Every row comes from one small tree of marks. The marks that hang from a mark follow it in brackets, in alphabetical order. Every link used is in the known rows. Which tree was each row made from?
Known rows
pevam{bufil{gobor{vipal} pudi vanon{gunut{livufu}}}}: [  2  -6   2   5 -15  15 -13  -1  12   6   3  -3   7  -4  -9  -5  10 -17
  -8  11  -4  -7  21  33  22  -8   8  -1   0  23  -4 -33   8]
kelu{pevam{bufil{gobor livufu pudi vanon}}}: [ 10  -1   0   9 -13  19 -15  -2   4   2  -5  -2  21   3   0   4   8 -21
  -9  17   5  -2  25  23  14  -4  -6  -3 -10  18  -1 -22   9]
biku{pudi{kodoge}}: [-14   7  -2  -9   6   6 -14   0   4   4  -6   2   2   7   2  -4   3  -7
  -1   8  12  -8   9   1   1  -1   1  -7   5   9   0  -8   8]
kelu{pevam{bufil{livufu}}}: [  9  -1   1   7  -3  19 -13   1  -1   1 -11  -2  14   3  -3  10   7 -16
  -5  18   6   3  21   4   2  -6  -5  -6 -13  12   1  -8   9]
kelu{pevam{bufil{gobor vanon}}}: [ 10  -4   1   8 -13  18 -20  -6   3  -2  -5  -7  14   4  -2   3   8 -11
  -7  16   9   4  22  18   1  -5  -5  -5 -11  15  -1 -15   6]
biku{gobor pudi{kodoge{dedad{bufil}}}}: [-14   9 -10  -6  18   0 -14   7  10  -2  -4   4   2  17   8  -3   6 -17
   0   8  13 -14   5  10   9   1  -1  -6   8   6  -9 -16  15]
dedad{bufil{gobor livufu vanon{gunut}}}: [  0  -6   0   7 -11   5  -9   7  14  13  -4   0   5   5  -5   8   8  -9
  -6  17   2 -14  18  38  13  11  -2   0   0   4  -9 -19  19]
pevam{bufil{gobor livufu pudi{kodoge} vanon{gunut}}}: [ -6  -4  -6   5 -12   9 -10  -4   5   9   1  -3  11   0   0   3   3 -18
  -7  14   5 -15  23  32  25  -2   5   3   3  26  -1 -30  10]
pevam{bufil{gobor livufu pudi vanon{gunut}}}: [  1  -5   0   6 -16  14  -9  -1   9   7   0  -2  12  -3  -4   4   7 -17
 -10  13  -2 -10  23  33  27   1   4   1  -2  24  -2 -28  12]
dedad{bufil{gobor{vipal} livufu vanon{gunut}}}: [  1  -3   1   6 -16   4  -9  12  15  13  -2  -1   4   4  -5   4   9 -11
  -7  16   3 -13  18  43  16   6  -2   0   1   6 -13 -24  18]
kodoge{dedad{bufil} pudi}: [-14   0  -1   7  15  13   2  11  22   6  -8   2   0  19   5  -9  10 -14
  11  15   2  -1   4  -1  15   7   6  -7   6   3 -16 -12  28]
kelu{pevam{bufil{pudi{kodoge}}}}: [  0   1  -4   9  -3  17 -18  -8   1  -3  -4  -1  16   4   2   2   3 -20
  -3  14  10   2  18   3  -2 -13  -2 -10  -7  15   4 -15   5]
kelu{pevam{bufil{gobor{vipal} pudi}}}: [  7   1   2   9 -12  22 -19  -3   7  -3   0  -3  18   5  -4   2   7 -21
  -8  12   7   4  20  20   6 -10  -6  -8  -8  20  -1 -21   7]
kelu{pevam{bufil{vanon}}}: [  9  -2   0   9 -10  17 -18  -4   1  -4  -7  -4  12   1   0   1   8 -10
  -5  17   6   6  21   6  -3  -9  -2  -8 -14   9   0 -11   6]
kelu{pevam{bufil{livufu pudi{kodoge}}}}: [  2   2  -5   8  -1  16 -13  -2  -1   2  -7   1  18   4   2   7   3 -23
  -3  17   8  -2  21   6   6 -10  -4  -7  -7  16   3 -16   8]
guku{dedad{bufil{gobor{vipal} pudi vanon{gunut}}}}: [  1   4   6   5 -15  11  -5   9  21   4   3  -1  -1   7  -3  -6   4 -12
   3  13   0 -11  13  36  12  -4   8 -12  12   9 -11 -29  19]
pevam{bufil}: [  2  -2   4   4  -6  15 -17  -4   4   5  -6  -1   1  -1  -2   4   7  -8
  -3  10   4   1  15   7   5  -5   7  -8  -7  16   2 -10  11]
guku{dedad{bufil{pudi{kodoge}}}}: [ -4   7   2   3  -1   9  -7   5  15   8  -3   5  -2   9   4  -2   1 -14
  10  13   5 -12   9  16   4  -7  11 -16  14   6  -4 -20  20]
kodoge{dedad{bufil} pudi{guku}}: [-14  -2  -6   7  22   7  -2   8  20  10  -8  -2   2  19   7   3   6  -6
  10  13   9   3   3  -1  11   8   6   0   7  -2 -16 -15  28]
vanon{bufil}: [ -5  -3   4   2   0  11 -21  -6  10   1  -6  -1   2  -1 -10   2  13  -9
   1  10   3   1  10   6  -1  -1   5 -15   3   4  -1 -10  20]
pudi{guku kodoge}: [-14   0 -11  -6  10  -8 -20  -6  -3  14  -4  -7   2   6   2  13  -5   8
   2   9  27  -4   9  -1  -9  -1   6   2   8   4   1 -10   9]
pevam{bufil{gobor}}: [  2  -5   5   4 -10  17 -20  -6   7   7  -2  -4   5   2  -5   7   7  -8
  -5  10   8  -1  17  21  10   1   4  -3  -3  22   0 -16  12]
dedad{bufil}: [ -1  -1   3   7  -3   8 -16   2  13  10  -6   5   0   5   0   4   8  -8
   0  12   4  -4  10  16  -1   2   3 -11  -3  -1  -3  -8  19]
biku{gobor{bufil vipal} livufu pudi}: [ -1  23  -2 -11   3   1 -19  21  12  -4   3   7   5   5   1 -10  10 -21
  -8   1   4  -9  -3  26  15  -2  -4  -4   3   5 -16 -31  16]
pevam{bufil{gobor pudi vanon}}: [  3  -2   2   7 -18  15 -19  -7  11   6   3  -1  11  -1   1  -3   9 -13
  -7   9   2  -5  21  31  20  -4   5  -4  -3  23   0 -27  10]
gobor{bufil{pudi{guku}} vipal}: [  1   9   1   2 -14   1 -17  14  12   5   7  -2   5  -4  -7  -2  -1  -9
  -7   2   5   3   9  28  10 -14   4  -4   6   6 -10 -30  16]
zafa{kelu{pevam{bufil}}}: [  6  -1  -3  13  -5  20 -16   1   9   4 -13  -1   7  -1  -4  -1   7 -25
  -2  10  10  11  13  12  -4   2  -1  -3  -9  13   5 -14  10]
vanon{bufil{pudi{guku}}}: [ -7  -1   0   4   5   8 -23 -10  12   3  -1   0   9  -3  -6   7   9 -11
   0   7   5   2  10  10   3  -4   7 -12   5   3   1 -19  20]
gunut{dedad{bufil{gobor pudi}} livufu}: [  0   2   2  -1  11  13  -7  17  19  16 -14   5  -2   8 -17  -4  10 -17
  11  17  -1 -18  15  22  18  -1  16  -1   8   6  -4 -21  14]
bufil{livufu pudi{guku kodoge}}: [-12   5 -11  -4   8  -4 -11   2   1  18  -5   1  12   3   3  12  -3  -8
  -1   9  15 -12  13   8  14   0   4   2   9  10   1 -19  14]
pudi{guku kodoge{dedad}}: [-18  -1 -15  -7  19  -5 -14   1  -1  12  -6  -9   0  11   4  11  -5   5
   6   8  25  -4  10  -5   0   2  10   1  13   7  -4 -10  12]
kodoge{dedad{bufil{livufu vanon}} pudi}: [-11   1  -3   8  10   9   6  17  20  11 -11   3   2  17   9 -10  11 -14
   9  19  -1  -7   9   6  24   9   5  -2   6   3 -19 -17  29]

Which tree is each row?
[  1   1   1  -1  -9   4  -6  18  10   1  -7  -5  -6  -4 -18  -9   3  -3
  -1  14  -3  -8  13  19   6  -6  13  -2   5   2 -10 -20  13]	gobor{bufil{vanon{gunut{dedad livufu}}}}
[  1  12   4   2 -20   6 -13  16  14   2   6   2   4  -4  -8 -11   3 -15
  -6   3  -1   0   9  28  12 -15   3 -10   6  10 -10 -28  16]	gobor{bufil{pudi} vipal}
[ -2   1  -3   6 -19   7 -20  -4   8   8   7  -3   9   1   5  -7   5 -15
  -4  10   9  -8  20  34  20 -11   6  -2   4  27  -3 -33   7]	pevam{bufil{gobor{vipal} pudi{kodoge} vanon}}
[ -2  12   1   3  -5   9  -5  24  19  10  -6   4   1   9  -8  -4   6 -17
   7  14   5 -16  16  32  22   0   8  -3   8  11 -10 -22  16]	gunut{dedad{bufil{gobor{vipal} livufu pudi}}}
[ -9 -10   4   1   3  16 -12  -2  17   2   0  -3   7  -3 -26   0  14 -23
  -4  12  -6  -8  12  24  13  -4   7  -8  12  13  -4 -30  17]	vanon{bufil{gobor{vipal} pudi} gunut{livufu}}
[  3   1   1   1   1   0 -15   3  10  13  -6  -5  -4   5   1  11   0   7
   5  13  13  -2  11  16  -2  -1  10  -4   5  -4  -6 -16  18]	pudi{guku{dedad{bufil{vanon}}}}
[ -5   4  -3  -1 -12   6   0   8   9   5  -3   2  11  -5  -5  -4   6 -11
  -7  11  -6 -13  18  16  19   2   4  -4   1   8  -3 -19  15]	bufil{livufu pudi vanon{gunut}}
[-19   1  -6   0   4  10  -6   6  14  -3  -2  -4   6   4 -19   2   4 -23
   6  15   6 -17  15  23  16   2  10  -3  20  18  -5 -25  16]	vanon{bufil{gobor livufu pudi{kodoge}} gunut{dedad}}
[-10   3  -7  -8  10  -6 -14  -1   0  13  -5  -9  -4   9   2  12  -8   8
   9  11  26  -7   8   0  -8  -4  12  -2  17   6  -2 -14  13]	pudi{guku{dedad} kodoge}
[  0   0   1   2 -12   6  -8   9  13   2   0   0   5  -7 -13  -9   4 -12
  -7  10  -8  -7  12  23  11  -8   9  -6   4   4  -6 -27  15]	gobor{bufil{pudi vanon{gunut{livufu}}}}
[ -1   8   3   1  -7   7  -4  13  16  15  -2   3   1  12   1   2   1 -19
   7  15   6 -18  13  34  17  -4   6  -9  17  14 -10 -30  22]	guku{dedad{bufil{gobor{vipal} livufu pudi{kodoge}}}}
[ -2   3   2   0 -20  10 -16  -3  15   7   3  -1  13   2  -2  -9   9  -7
  -7   7   5 -10  17  30  17   4   2  -5   4  15  -3 -25  13]	bufil{gobor pudi vanon}
[ -2  -2   6   0  -8   9 -18   4  10   9  -4  -3   7   1 -13   6  14 -15
  -3  12   5  -7  15  28  16   3  -1  -5   8  14  -8 -22  22]	vanon{bufil{gobor{vipal} livufu}}
[ -6  16  -8 -14  22  -1 -23   6   7   1  -3   4   8   8   5   7   8  -8
  -6   2  15  -7  -2   8   7  10  -2   2   0   0  -6 -19  14]	biku{gobor livufu pudi{guku}}
[  9  -2  -3  12 -11  17 -14   5   8  10 -13  -3  10   0  -3   1   8 -25
  -5  13  10   4  19  27   7   7  -3   4  -8  16   1 -22  11]	zafa{kelu{pevam{bufil{gobor livufu vanon}}}}
[ -6   2  -7   6  -2  -2 -15   6  12  22   1   2  11   9   3  13   2 -17
  -2  11  15 -14  15  40  18   1  -2   3   9   9  -8 -31  18]	dedad{bufil{gobor{vipal} livufu pudi{guku kodoge}}}
[  1   9   1   0 -17   4  -4  25  16   0   2  -2  -2  -6 -16 -19   4 -13
  -3  10  -7  -8  13  30  17 -17  13  -4   9   7 -14 -33  11]	gobor{bufil{pudi vanon{gunut{dedad livufu}}} vipal}
[ -8   2  -4  -1  -8   4 -11   4  16   1   3  -9   8   2 -11  -1   0   1
  -3   8  11  -9  16  29  13   5   9   5   8  11  -5 -26   9]	bufil{gobor pudi{guku} vanon{gunut{dedad}}}
[  1  13   0   1 -23   1  -1  30  14   1   2  -1   2  -6 -12 -14   2 -15
  -5  10  -5 -10  16  35  24 -12   8  -2   8  10 -16 -33  14]	gobor{bufil{livufu pudi vanon{gunut{dedad}}} vipal}
[  6  -7  -4  11  -2  19 -11   3   8   6 -15  -3   5  -4 -10  -3   9 -25
  -3  14   4   7  15  13  -2   1   3   1  -9  10   4 -18   8]	zafa{kelu{pevam{bufil{vanon{gunut{livufu}}}}}}
[ -3   2  -3   3 -11  10 -14   2   5  14   2   0  11   3   1   4   4 -23
  -4  11   9 -12  20  31  27  -6   3   1   5  30  -3 -31  11]	pevam{bufil{gobor{vipal} livufu pudi{kodoge}}}
[-10  -3   3  -1   6  16  -7  10  20  -2  -4  -4   1   0 -31  -6  12 -22
   5  14  -5 -11  13  23  16  -6  15  -5  16  14  -7 -29  14]	vanon{bufil{gobor{vipal} pudi} gunut{dedad livufu}}
[  2   8   1   2 -20  -1  -9  16  15  -1   9  -6   0  -6  -8  -7  -3  -6
  -6   6   2  -1  11  34  11 -16   8  -5  11   5 -14 -36  15]	gobor{bufil{pudi{guku{dedad}} vanon{gunut}} vipal}
[  1  -7   2   6 -10   6 -12   7  16  13  -2  -2   1   4 -10  -1  11  -9
  -5  16   1 -11  16  38   9   1   3  -2   1   3 -10 -25  15]	dedad{bufil{gobor{vipal} vanon{gunut{livufu}}}}
[-10  -6   2  -3  16  14  -7   8  13  -2 -13  -4  -7  -2 -29  -1  12 -13
   9  18  -5  -8  11   1   1  -3  18  -8  10   3  -3 -12  14]	vanon{bufil gunut{dedad livufu}}
[ -7   3   3   4  10   5  -5   3  18  11  -6  -2  -1  14   2   3   2   1
  10  14  12   2   1   0   0   2   7  -2   8  -1 -11 -16  25]	kodoge{pudi{guku{dedad{bufil}}}}
[  2   2  -3   8  -9  18 -19  -5   4  -2   1  -4  18   7   0   2   4 -22
  -5  13  13   1  20  18   4 -12  -5  -6  -3  22  -1 -23   5]	kelu{pevam{bufil{gobor{vipal} pudi{kodoge}}}}
[  6  -2  -6  13  -2  17 -16   2  10  11 -11  -2  15   0  -3  10   4 -28
  -5   9  14   8  16  26   8   6  -4   6  -6  17   3 -25  12]	zafa{kelu{pevam{bufil{gobor livufu pudi{guku}}}}}
[-15 -10  -3   0   6  11 -13  -5  13   4   1  -4   7   0 -22   0  11 -24
  -1  13   0 -12  12  23  10  -7   8  -6  18  15  -3 -32  15]	vanon{bufil{gobor{vipal} pudi{kodoge}} gunut{livufu}}
[  2  10   2  -1 -22  -1  -2  32  10   2  -2  -5  -4  -5 -14 -10   2  -7
  -4  13  -1  -9  16  32  17  -9   7   1   6   7 -18 -26  14]	gobor{bufil{livufu vanon{gunut{dedad}}} vipal}
[  2   5  -2  -2 -16  -2 -13  10  10  19   2  -4  15   1  -2   4   5  -5
  -9   8  10 -11  21  41  29   3  -1   8   6  14  -9 -35  14]	bufil{gobor{vipal} livufu pudi{guku} vanon}
[  3  12   4   1 -19   4  -7  23  11   8   2   3   6  -4  -8  -6   3 -19
  -7   6  -3  -6  12  31  22 -11   1  -6   6  12 -12 -30  19]	gobor{bufil{livufu pudi} vipal}
[-13   4   0   2   5  14  -3  11  16  -7  -7   0   3  -3 -20  -1   8 -21
   5  14  -5 -10  14  11  14  -1  12 -10  11   8  -3 -17  18]	vanon{bufil{livufu pudi} gunut{dedad}}
[-16  -5 -15   0  18  -5 -17   0   5  16  -4  -8   2  15   6  15  -3  -1
   6  11  26  -7  11  14   4   5   6   3  14   6  -8 -17  15]	pudi{guku kodoge{dedad{bufil{gobor}}}}
